Each row was made from one walk, in order. Every step used is in the known rows, and no mark comes twice. Write each row's walk.
In the rows, zero is written as 128.
Known rows
N-G-Z: [126  33 105  86 139 144  92 116 106  94 160 173 170 135 129 136 108  93
 111 138 131 115  91 129 132 133 161 146 144 123 192 145 131 108]
K-N-G-Z-L-J-E-H-C: [ 88 125  98 148 158 112  50 123  65 119  89 148 215  73 119 143 165 182
 129 146 122 177 105 131  91 215 100  46 142 137 153  94 156 183]
L-J-E-H: [128 219 138 151 148 109 115 185 117 148 134 120 169 126 129 128 174 136
 115 126 122 168 118 142  85 142 142  99 138 151  99 106  50 153]
N-G: [129  33 124 109 140 142  98 127  86 103 152 177 146 135 132 143 128 112
 116 121 133 109 131 134 136 109 160 132 150 130 165 125 106 112]
Z-L: [131  92 132 138 120 147 128  88 140 110 140 135 129 122 113 146 128 136
 145 149 137 125 135 109 149 130 118 131 125 123  95 146 149  91]
R-H: [133 141 105 122 121 158 148 125 126 137 140 143 129 131 141 141 111 139
 110 135 176  87 112 117 125 120 113 133 148  90 139 161 128  97]
J-E-H-R: [160 202 119 124 157 139 104 143 155 104 119  94 160  71 136 126 152 142
 123 132 123 143 121 138 115 124 122  79 157  86  98 103  51 138]
K-N-G: [119  42 118  86 127 104  75  94  61 102 107 188 131 117 130 149 133 138
 101 113 118  98 138 138 126  99 155 102 141 129 167 127 133 109]
K-N-G-Z: [117  40  96  65 125 107  72  83  79  93 115 184 157 115 128 140 119 118
  95 132 118 103  98 133 124 122 152 111 136 125 192 148 155 101]
L-Z-V: [123 102 144  96 103 116 209 187 158 127 135  80  94 146 137 107  90  93
 129 164  99  91 126 144 154  84 108 182  97 153 172 123 165  71]
E-J-L-Z: [119 180 176 161  97 128 122 188 134 133 119 108 105 168 152  95 117 121
 118 110 135 143 170 162 135 149 155 102 126 151 104 104 116 154]
J-E-H: [127 173 107 123 142 140 117 170 127 132 130 115 142 112 142 137 171 144
 133 138 136 141 134 149 106 137 138  84 150 115 138 113  54 136]
L-J-E: [124 197 154 132 136  98  97 159 116 151 150 146 178 159 144 130 136 124
  97 127 118 151 138 127 115 120 144 136 129 176  87 112  84 130]
L-Z: [131 136 137 102 109 113 170 144 139 128 178 108 126 150 136 117 100  88
 124 142 123 102 131 138 150  93 128 150 113 149 131 129 128 110]
Y-H-E: [144 100  81 120 174 125 130 106 157 131 144 143 120 149 137 128 119 127
 162 113 144 105 126 107 133  67 142 123 142  97 111 166 104 144]
J-E: [124 149 124 105 133 131 100 145 127 135 143 141 151 143 158 135 133 131
 117 139 129 125 155 135 133 115 140 121 140 142 128 120  88 116]
N-K: [148  58 150 109 136 113  96 135  96 152 171 146 126 129 139 164 115 127
 147 122 155 101 111  99 129 111 156 150 120 133 158 116  96  97]
K-N-G-Z-V: [108   5 104  54 117 110 108 131  98  92  74 156 131 113 128 131 108 124
  99 153  94  94  94 136 127 109 128 144 117 127 238 143 194  65]
R-H-L: [163 151  90 137 110 169 158  79 127 146 138 134 100 115 140 147  81 135
 107  90 186  73 125  94 155 120  87 117 115  73 150 153 148 131]
G-Z: [134 109 124  90 120 127 121 115 139 116 156 137 154 136 128 133 100  90
 110 143 135 112  85 112 134 115 139 158 124 124 165 164 134  87]
K-N-G-Z-V-S: [120   4 123  34 116 119 102  80  69  94  71 158  95  88  98 146 108 136
 113 121  92 115 109  93 130 105 139 151 141 132 227 163 192  61]
C-H-E-J: [133 141 150 158 122 113  94 110 147 116 113 179 110 169 124  82 141 129
  86 118 158 127  99 111 136 119 132 122 112 100  34 141 139 176]
Y-H: [131  96 103 103 157 142 118 132 122 114 146 124 123 146 136 152 140 144
 160 115 133 100 112 126 120  71 139 141 151 130 122 162  80  87]
R-H-Y: [139 160 103 167 123 140 144 100 121 168 134 168 124 117 131 136 115 123
 112 145 192 106 120 130 136 105  89 147 126  73 142 147 129 137]
E-J: [136 141 183 152 109 111 114 165 138 120 115 130 130 149 126 123 122 129
 117 105 146 139 108 123 116 134 172 142 136 130 100 136 115 126]
S-V-Z: [123 102 132 103 108 105 184 104 127 138 176 107  84 120 120 197 105 105
 152 127 103 108 153 135 106 120 157 202 134 139 159 113 117 123]
S-V: [137 104 142 125 117 102 175 133 135 154 158 136  97 138 137 188 118 111
 127 137  96  87 137 144 128 104 154 168 129 119 140 125 105 103]
J-L-Z-G: [ 95 112 136 127 109 160 161 130 129 152 144 121 144 157 141  96 161  83
 123 148 124  91 151 185 159 145 110 125 111 148 156 112 162 104]
K-N-G-Z-L-J-E-H: [102 136  83 127 150 116  57 108  93 104  95 156 196  90 111 129 187 173
 123 159  97 187 105 146  84 211 131  52 142 140 116 118 138 155]

Which walk is each row?
[144 133 121 161 160 112 116 146 171 130 113 131 119 162 136 107 124 147
 164  93 152 139 113 116 111 111 171 121 151  99  76 160 108 178]	Y-H-E-J
[118  87 122 128 108 127 184  69 149 122 167 103  83 103 104 198 119 132
 180 153 102 128 165 127 118 158 136 189 133 137 117 117 156 121]	S-V-Z-L
[130 138 146 143 121 120 124  92 146 120 149 134 180 137  99 131 113 111
 120 156 119 158  76  98 124 158 125 159 109 153  83 160 171 100]	G-Z-L-J
[120 205 106 152 143 136 110 139 151 126 135 109 192 111 111 124 168 142
 138 168 117 194  89 129  94 202 121  98 129 141  84 131 114 143]	G-Z-L-J-E-H
[129 172 117 168 150 128 123 168 168 142 116 112  97 182 159  78 121 138
 164  98 139 144 173 150 133 125 156  81 141 120  81 126 112 204]	Y-H-E-J-L-Z
[ 97  66 131 108 105 122 213  86 137 152 169 106 120 121 107 182 156  88
 156 145 102  91 121 163 105 160 142 222 126 139 179 111 167 106]	S-V-Z-G
[132 102 163  74 102 124 200 140 131 132 135  83  65 121 107 121  90 108
 142 131  95 114 143  99 159  76 114 188 118 160 166 143 161  64]	L-Z-V-S
[110 204 116 151 139 134 124 119 126 114 144  85 156  94  96 140 176 159
 167 140 127 209 148 123  76 195 124 119 140 166  81 101 103 168]	V-Z-L-J-E-H
[130 139 161 167 125 116 128 101 127 126 139 141 157 137 101 139 131 132
 126 139 120 153 118 102 127 135 126 148 114 159  57 138 147 106]	Z-L-J
[123 124 134 149 120 122  91  63  91 135 141 198 109 140 115 120 157 114
  85 150 154 105 108 134 150  69  77 155  88 114  85 130 111 127]	C-H-Y
[139 158 162 185 126 120  89 146 147 147  90 161 111 159 146  99 114 122
 111  90 159 151 171 123 139 141 165  82 137  98 100 119 125 196]	H-E-J-L
[138  73 169  84 113 135 157 122 110 126 101 114  70 110  99 148 107 127
 132 113 111 118 134  81 145  74 126 185 135 139 170 157 143  50]	Z-V-S
[142 170  92 118 113 140 206 186 167 144 117  46  81 104 146 103 114 125
 144 131 109 112 150 154 154 126  73 106  83 126 184  85 130 147]	J-E-H-L-Z-V
[122 145 206 130  88 139 151 183 123 133  75  85  46 139 120  97 110 140
 135  99 108 157 181 122 143 131 141 141 130 160 139 119 154 109]	E-J-L-Z-V-S
[153 172 113  95 112 148 198 138 135 147 111  47  50  79 118 117 115 140
 158  98 105 135 167 110 158 120  84 111 107 130 179 108 132 142]	J-E-H-L-Z-V-S
[113  70 119 117 127 103  72  63  86  97 110 184 183 115 100 137 133 142
 108 146 100 152  95 118 115 164 135 112 119 153 114 145 195 113]	K-N-G-Z-L-J
[118 139 152 142 118 118 136  74 121 109 158 111 144 121  87 147 118 125
 150 127 128 174 135  94 107 153 128 180 119 181  76 129 158 123]	V-Z-L-J
[149 190 101 138 160 125 102 118 116 149 145 121 140 152 153 139 128 159
 140  72 124 131 141 115 125  97 115 116 118 164  90 124  76 157]	Y-H-L-J-E
[112  25  88  88 124 130  72  49 101  78 107 178 157  99 112 143 129 146
 125 157 114 125 109 125 135 161 134 100 135 118 152 153 195  99]	K-N-G-Z-L
[125 182 124 175 107 148 194 212 192 163  73 103  76 164 162  57  85 135
 116 138 158 121 166 149 144 161 101 107 122  84 139 122 197 177]	R-H-E-J-L-Z-V
[ 95 144 174 169  95 145 151 169 144 149 112 111 141 170 138  76 167 103
 125 127 133 127 136 188 134 187 139 122 117 150 123 103 167 138]	E-J-L-Z-G
[123 112 164  89 104 151 162 146 108 141 108  96  45 129 123 119 102 120
 130 118  99 120 196 116 167  87 110 144 122 160 175 126 148  80]	J-L-Z-V-S
[164 121 119 108 169 140 109 105 147  85 133 104 141 107 130 136 122 146
 150 110 120 105 100 115 126  59 126 139 155 101  84 153  76  90]	Y-H-R
[152 134 148 109 133 141  85  70 126  78 136 151 132 112 119 113 138 131
  70 134 126  91  87 111 148  71  90 139 116 102  46 135 106  87]	C-H-R
[ 95 186 135 186 142 108 163 143 112 162 150  73 145  78 111 201 155 166
 184 141 108 180 160 132  75 215 105 137 141 155 115  58 115 200]	S-V-Z-L-J-E-H-C
[153 207  82 127 121 138 167 142 148 145 157  72 109 106 148 113 125 120
 140 111 131 121 158 147 151 138 101  72 100 120 144  90  94 185]	J-E-H-L-Z
[ 90 141 143 176 108 147 128 114 152 147 112 159 124 190 133  35 186 103
  92 140 142 114 129 175 155 174  99 102  94 118  59 110 189 186]	C-H-E-J-L-Z-G
[151 234 101 157 126 142 134 112 120 173 142 140 149 138 155 130 101 152
  88  92 166 117 140 105 132 148  89 107 115 122 102 126 127 165]	R-H-L-J-E
[173 160 139 135 145 134 131 125 149  91 123  94 140  65 108 133 136 120
 123 118 127 125  89 122 120  99 129 108 143  76 111 123  72 117]	E-H-R
[125  74 129  82 113 128 159 158 157 116 114 107 126 134 127 124  90  95
 113 162 112 101  78 121 139 104 115 190 104 129 208 157 169  49]	G-Z-V
[149 147 160 170 126  93 127 141 174 139 112 148 128 154 130 101  99 110
 119 104 156 144 118 106 131 129 173 124 129  97  87 139 140 185]	H-E-J
[121 136 125 156 143 132 162 215 185 138  76  84  66 178 160  66 113 144
 168 119 117 133 169 157 137 113 127 115 124 123 119 123 148 165]	Y-H-E-J-L-Z-V
[133 191 107 166 145 118 107 142 122 161 123 139 138  96 133 129 175 127
 138 149 153 157 141 159 118 121 109  96 130 100 138  98  54 176]	J-E-H-Y
[125 124 141 151 143 128 134 163  93 138 129 105 145  91 122 159 133 129
 137 109 164 112 101 114 119 116 106 105 138 103 183 111  92 140]	E-H-C
[109 105 110 132 150 142  66 117 117 107 152 174 217 141 128 121 143 136
 122 166 108 182 117 130 118 197 142 122 144 165 102 123 144 145]	N-G-Z-L-J-E
[134 141 125 178 160 139  81 148 146 137  86 144 102 169 152 105 138 158
 155  80 152 146 164 131 121 119 163  77 155  99  84 139  93 190]	Y-H-E-J-L
